Each row comes from the steps of one path. Every step used is in the known rows, and no mark comes twice. Write the path behind each row, first mark first.
Known rows:
fafig > posa > vuset: 2.43 -0.04 -0.66 -0.11 1.61 0.60 0.02 4.62 1.44 -0.58 0.27 0.91 -1.15
 0.95 -2.30 0.16 -0.90 -0.17 -0.36 -0.57 2.12 1.71 1.10 1.67
gividi > nipa: 0.00 0.80 1.58 -1.39 -0.87 0.37 1.80 -1.40 0.78 -0.41 -1.02 -1.14 0.15
 0.20 -0.04 0.49 1.59 -0.81 1.18 0.76 -0.76 0.29 -1.67 0.10
nipa > nakegum > lagof: 1.41 1.15 3.44 0.51 -1.28 1.73 0.65 -2.57 -0.41 0.41 1.44 -1.05 -0.78
 -0.36 -1.75 0.97 -1.29 -0.08 -1.04 1.01 0.44 -0.03 0.06 -2.26
doret > gividi > nipa > nakegum > lagof > vuset: 0.49 0.72 3.26 -1.34 -0.93 1.70 2.44 -1.14 0.41 -1.40 -1.43 -0.90 -1.05
 0.80 -2.03 1.10 -1.82 -1.13 0.80 1.11 -0.91 1.11 -1.12 -3.37
posa > fafig > lagof > nakegum > nipa > gividi: 0.94 -1.54 3.10 -2.01 -0.44 1.77 -0.55 -1.89 0.78 2.11 -3.15 -3.86 1.80
 1.39 -3.39 0.72 -0.27 -1.87 -1.38 -0.71 1.10 4.26 -1.05 -3.65
nakegum > lagof > fafig > posa > vuset > doret > gividi: 1.21 0.39 -3.19 -0.75 3.18 0.74 1.27 5.83 -0.73 -2.51 -0.62 0.23 -1.27
 0.31 -2.00 -0.70 -3.29 0.50 1.09 -0.25 -0.49 2.38 0.63 1.33
fopofi > gividi > nipa: -0.62 1.49 1.27 -1.41 -1.25 -1.52 2.41 -1.29 0.03 -0.06 -1.81 -0.95 0.07
 -0.82 0.78 0.83 1.35 -0.71 2.02 0.96 -0.24 0.98 -3.19 0.68
fafig > posa > vuset > doret > gividi > nipa > nakegum: 2.93 1.94 0.92 -1.45 -2.28 1.00 2.06 2.10 0.05 -0.05 -0.65 -0.54 -0.70
 1.12 -1.12 0.57 1.43 -1.59 2.62 1.50 0.44 3.26 -0.67 1.43
nipa > nakegum > lagof > fafig > posa > vuset > nelo: 3.31 0.93 0.50 -0.22 2.76 1.72 0.03 2.88 1.04 -1.69 0.76 -0.18 -3.91
 1.54 -4.95 0.61 -2.26 0.18 -1.67 -0.61 1.53 2.81 1.48 1.17
posa > fafig > lagof > vuset: 0.00 -0.37 -0.48 -1.85 0.64 2.38 -0.29 3.38 1.26 -1.25 -4.39 1.89 -1.04
 0.47 -4.25 0.82 -3.19 -0.06 -0.96 -0.81 -2.08 0.87 0.84 -1.71
nakegum > lagof > vuset > doret > gividi: -0.12 -0.18 -3.54 -0.89 0.94 -0.31 1.70 2.84 -1.49 -2.03 -2.33 0.90
 -0.97 0.12 -0.10 -1.19 -2.51 0.21 1.58 0.24 -1.57 0.89 -1.41 -1.71
doret > gividi > nipa > nakegum: 0.57 1.34 3.73 -0.99 -3.08 0.85 2.31 -2.47 -0.22 0.30 0.44 -1.58 0.44
 0.79 -0.01 1.16 2.37 -1.71 1.85 1.77 -0.69 1.55 -0.63 -0.31
fopofi > gividi > nipa > nakegum > lagof: 0.86 2.39 4.46 -0.65 -2.27 0.56 2.56 -3.66 -0.27 0.29 0.00 -1.78 -0.64
 -1.00 -1.14 1.72 -0.18 -0.71 0.65 1.77 0.35 0.88 -2.49 -1.83
vuset > doret: 0.80 0.97 -3.03 -0.55 -0.44 -0.58 -0.42 1.33 -1.14 0.22 -1.66 0.28 -0.26
 -0.44 0.65 -1.13 -0.43 0.33 1.54 0.32 -0.94 0.77 -1.25 0.77
vuset > posa > fafig > lagof > nakegum > nipa: 0.50 -0.83 -0.40 -1.34 -0.69 1.68 -0.59 -1.22 0.05 1.26 -2.20 -1.78 0.33
 1.36 -4.65 1.81 -1.61 -0.97 -2.40 0.02 0.92 2.43 -0.75 -1.69
posa > fafig: 0.30 -0.22 -0.71 -0.50 0.38 0.42 -0.04 1.42 0.27 1.03 -0.38 1.49 -0.67
 0.20 -1.86 0.33 0.05 -0.09 0.20 -0.35 -0.37 0.12 0.22 -0.62
nakegum > lagof > vuset: 0.11 -0.30 0.25 -0.52 1.61 1.04 0.50 0.87 0.75 -1.48 -1.86 0.46 -1.34
 0.19 -2.06 0.03 -3.78 0.29 -0.62 -0.44 -0.37 -0.25 -0.63 -3.09
gividi > nipa > nakegum > lagof: 1.41 1.85 4.69 -0.64 -2.01 1.94 2.02 -3.75 0.13 0.09 0.63 -2.05 -0.66
 -0.17 -1.74 1.54 0.08 -0.72 -0.04 1.69 0.05 0.38 -1.32 -2.26
nakegum > lagof > vuset > posa: 0.72 -0.54 -2.08 0.66 1.29 1.12 0.50 0.82 0.18 -1.14 -0.87 0.52 -1.86
 0.73 -1.59 0.39 -2.73 0.63 -1.79 -0.29 0.48 -0.95 0.06 -2.29
nakegum > nipa: 0.78 -0.13 0.93 -1.22 -0.52 -0.39 0.03 -1.67 -0.30 1.56 -0.61 -0.89 0.40
 -0.37 -0.53 0.28 0.18 -1.01 0.03 0.35 0.99 1.32 -1.70 -1.38
doret > gividi > nipa > nakegum > lagof > fafig > posa: 0.74 1.15 4.63 -1.07 0.51 3.03 2.41 0.70 0.58 -1.72 -0.44 -1.67 0.45
 -0.58 -2.91 1.70 -2.23 -0.13 0.09 0.94 -1.15 1.34 1.17 -0.50
doret > gividi: -0.98 -0.68 -0.91 0.04 0.03 -0.59 1.73 0.85 -1.13 -0.93 0.78 0.16 0.57
 0.46 0.99 -0.09 1.09 -0.17 0.72 0.27 -0.62 0.33 0.36 0.10
nakegum > lagof: 0.26 0.10 0.50 0.34 0.76 0.68 1.23 -0.98 -0.42 -0.85 0.90 -0.35 -0.71
 -0.54 -0.98 0.23 -1.37 0.68 -1.10 0.30 0.13 -0.69 -0.50 -1.85
lagof > fafig > posa > vuset > doret > gividi > nipa: 0.92 1.15 -1.60 -2.28 1.62 0.70 1.88 4.69 0.31 -2.24 -2.29 -0.74 -0.52
 0.72 -1.23 -0.19 -0.58 -0.76 2.79 0.41 -1.22 3.07 -0.62 2.56
gividi > nipa > nakegum > lagof > fafig > posa: 1.43 1.54 5.42 -1.01 0.41 3.58 1.14 -0.05 1.48 -1.14 -0.95 -1.91 0.10
 -0.90 -3.70 1.73 -3.01 0.01 -0.49 0.74 -0.81 1.17 1.06 -0.47

Write each row's path:
-0.75 -0.64 0.37 -0.99 -0.09 1.95 -0.95 0.65 0.80 -0.45 -2.44 -0.94 0.38
 1.36 -4.93 1.49 -2.45 -0.41 -1.75 -0.45 -0.86 2.07 0.52 -0.80 | posa > fafig > lagof > nakegum
0.33 1.97 5.20 -1.17 0.52 2.85 0.44 -2.45 0.83 -0.96 -0.33 -2.89 -0.50
 -0.21 -3.00 1.52 -2.94 -0.59 0.12 0.94 -1.27 0.87 0.09 -1.34 | gividi > nipa > nakegum > lagof > fafig
2.28 2.06 0.72 -1.14 -1.27 1.02 2.62 -0.33 -0.77 -0.72 0.47 -1.38 -1.78
 0.92 -1.50 0.32 0.00 -1.13 1.80 1.74 0.21 2.12 -1.83 -0.84 | posa > vuset > doret > gividi > nipa > nakegum > lagof
0.94 0.56 -2.79 -1.02 0.94 0.38 0.05 2.24 -0.54 -1.24 -3.35 0.81 -1.50
 -0.25 -1.35 -1.15 -3.89 0.45 0.99 -0.02 -1.10 0.56 -1.87 -1.95 | nakegum > lagof > vuset > doret
0.16 -0.71 1.24 -2.21 -0.51 1.52 -0.73 -1.28 0.49 1.12 -2.70 -1.87 0.65
 0.77 -5.00 1.51 -2.06 -1.25 -1.53 -0.05 0.31 3.04 -1.23 -2.15 | posa > fafig > lagof > nakegum > nipa
0.32 -0.35 -2.45 -0.11 0.16 2.14 -0.22 1.97 0.45 -1.55 -2.90 0.60 -1.10
 0.95 -2.06 0.88 -2.16 0.25 -2.32 -0.39 -0.75 -0.19 1.31 -0.57 | fafig > lagof > vuset > posa
-0.30 -0.83 -1.37 -0.23 -0.22 2.11 -0.80 0.56 0.59 -0.36 -1.93 -0.95
 -0.12 1.77 -4.61 1.81 -2.00 -0.12 -2.73 -0.43 -0.23 1.29 1.07 -0.42 | vuset > posa > fafig > lagof > nakegum
2.11 -0.14 -3.38 -0.30 2.24 -1.11 0.00 2.22 0.39 -1.13 0.75 0.77 -3.82
 2.24 -1.67 -0.51 1.19 -0.16 -0.56 -0.76 1.57 1.85 -0.18 1.91 | posa > vuset > nelo
0.87 -0.62 -2.76 -0.20 0.97 0.94 -0.45 2.81 0.71 0.62 -1.93 2.12 -1.70
 1.34 -2.46 0.35 -1.51 0.13 -0.53 -0.78 -0.06 -0.29 0.59 -1.20 | lagof > vuset > posa > fafig
1.95 2.05 0.64 -1.90 -1.34 1.49 0.85 -0.18 0.11 -0.52 -3.71 -0.66 -1.59
 0.06 -1.81 -0.19 -2.66 -0.76 1.96 1.22 -1.32 1.52 -2.58 -2.19 | gividi > nipa > nakegum > lagof > vuset > doret
0.22 0.01 1.42 -0.43 2.24 1.90 -0.65 3.18 1.14 -1.15 -1.30 -0.18 0.67
 -0.78 -2.29 0.53 -3.07 0.63 -0.59 -0.73 -0.64 0.87 2.14 1.19 | lagof > fafig > posa
1.37 1.87 1.71 -0.94 -2.22 1.14 3.05 -2.07 -1.48 -0.43 -0.07 -1.53 -0.48
 -0.13 -0.50 0.50 0.34 -0.69 1.61 2.08 -1.01 1.35 -1.97 -1.64 | vuset > doret > gividi > nipa > nakegum > lagof
0.85 -0.50 -1.93 -0.39 2.33 -0.06 0.98 0.67 0.12 -2.12 -1.57 0.85 -3.59
 0.98 -2.49 -0.51 -1.97 0.63 -1.31 -0.60 -0.22 0.35 -1.17 -1.88 | nakegum > lagof > vuset > nelo
1.95 0.77 1.18 -0.83 -0.89 2.48 1.34 -0.22 1.05 0.86 -1.51 0.48 -2.22
 1.29 -3.87 1.52 -1.26 -0.61 -0.49 0.56 -0.14 0.09 -0.54 -2.86 | gividi > nipa > nakegum > lagof > vuset > posa > fafig
2.94 1.76 4.01 -1.21 1.54 3.12 0.55 2.26 2.29 -1.18 -0.09 -1.51 -1.57
 0.85 -4.73 1.53 -2.98 -0.81 -0.12 0.20 1.07 2.51 1.14 0.64 | gividi > nipa > nakegum > lagof > fafig > posa > vuset
1.13 1.71 1.29 -1.89 -2.85 0.79 1.41 -0.19 -0.26 -0.05 -2.73 -0.78 -0.41
 0.95 -0.47 0.28 0.27 -1.72 3.12 1.56 -1.71 2.23 -1.77 -0.75 | lagof > vuset > doret > gividi > nipa > nakegum
-0.11 -0.47 1.74 -1.80 -0.84 1.23 -0.76 -2.38 0.21 0.32 -2.37 -2.90 1.06
 0.67 -3.58 1.29 -2.00 -1.30 -1.78 0.29 0.58 3.03 -1.29 -1.61 | fafig > lagof > nakegum > nipa
0.50 -0.16 -2.31 -0.31 -0.28 2.39 0.50 1.83 -0.22 -0.28 -1.43 1.27 -0.60
 0.35 -3.02 1.38 -0.20 0.65 -2.50 -0.13 -1.15 -0.33 1.68 0.00 | vuset > posa > fafig > lagof
1.93 0.23 -0.05 0.36 -0.17 2.24 0.03 0.71 0.45 1.06 -0.88 1.37 -2.39
 1.30 -3.81 1.27 -2.34 -0.07 -1.18 -0.02 0.26 -0.29 0.74 -3.02 | nipa > nakegum > lagof > vuset > posa > fafig
0.17 -0.68 1.62 -1.24 -0.47 -0.18 -1.04 -2.65 0.45 1.53 -1.09 -2.84 0.82
 0.92 -2.29 0.63 -1.35 -1.46 -0.38 0.08 1.66 2.75 -2.13 -1.78 | lagof > nakegum > nipa
1.09 0.40 -3.59 -1.02 2.58 0.03 0.25 6.55 -0.49 -1.95 -1.29 0.57 -0.78
 0.72 -1.26 -0.92 -2.20 -0.03 1.96 -0.45 -0.62 3.02 1.00 2.70 | lagof > fafig > posa > vuset > doret > gividi
1.83 0.27 0.46 -0.37 3.96 2.05 -0.15 4.73 1.72 -1.99 0.18 -0.10 -1.66
 0.36 -4.16 0.47 -4.23 0.38 -1.11 -0.90 1.15 1.69 1.82 0.83 | nakegum > lagof > fafig > posa > vuset
1.43 1.91 4.52 -0.99 -3.07 1.42 0.90 -3.25 0.61 1.04 -0.32 -1.79 0.02
 0.36 -0.79 1.27 1.58 -1.57 1.13 1.48 -0.21 1.18 -0.84 -0.51 | gividi > nipa > nakegum
-0.26 0.23 -3.85 -0.40 -0.28 -1.22 1.31 2.16 -2.26 -0.71 -0.84 0.51 0.21
 0.04 1.67 -1.13 0.63 0.02 2.06 0.54 -1.24 1.06 -0.91 0.78 | vuset > doret > gividi
2.26 -0.02 -2.15 -0.52 4.01 0.41 -0.54 4.78 1.28 -2.04 -0.48 0.60 -3.36
 1.70 -3.54 -0.21 -1.47 0.34 -0.96 -1.26 1.07 2.67 1.39 2.85 | lagof > fafig > posa > vuset > nelo
0.90 2.13 5.06 -0.95 0.16 2.00 1.65 0.09 0.81 -0.89 -1.42 -1.70 0.06
 -1.62 -3.01 2.05 -3.15 0.03 0.22 0.79 -0.41 1.60 -0.26 0.02 | fopofi > gividi > nipa > nakegum > lagof > fafig > posa
-0.72 0.46 1.44 -0.37 2.98 1.77 -0.33 0.17 0.26 -1.79 -0.18 -1.45 -0.64
 -0.63 -2.35 0.41 -4.10 0.66 -0.73 -0.43 -1.15 0.06 0.86 -1.05 | nakegum > lagof > fafig
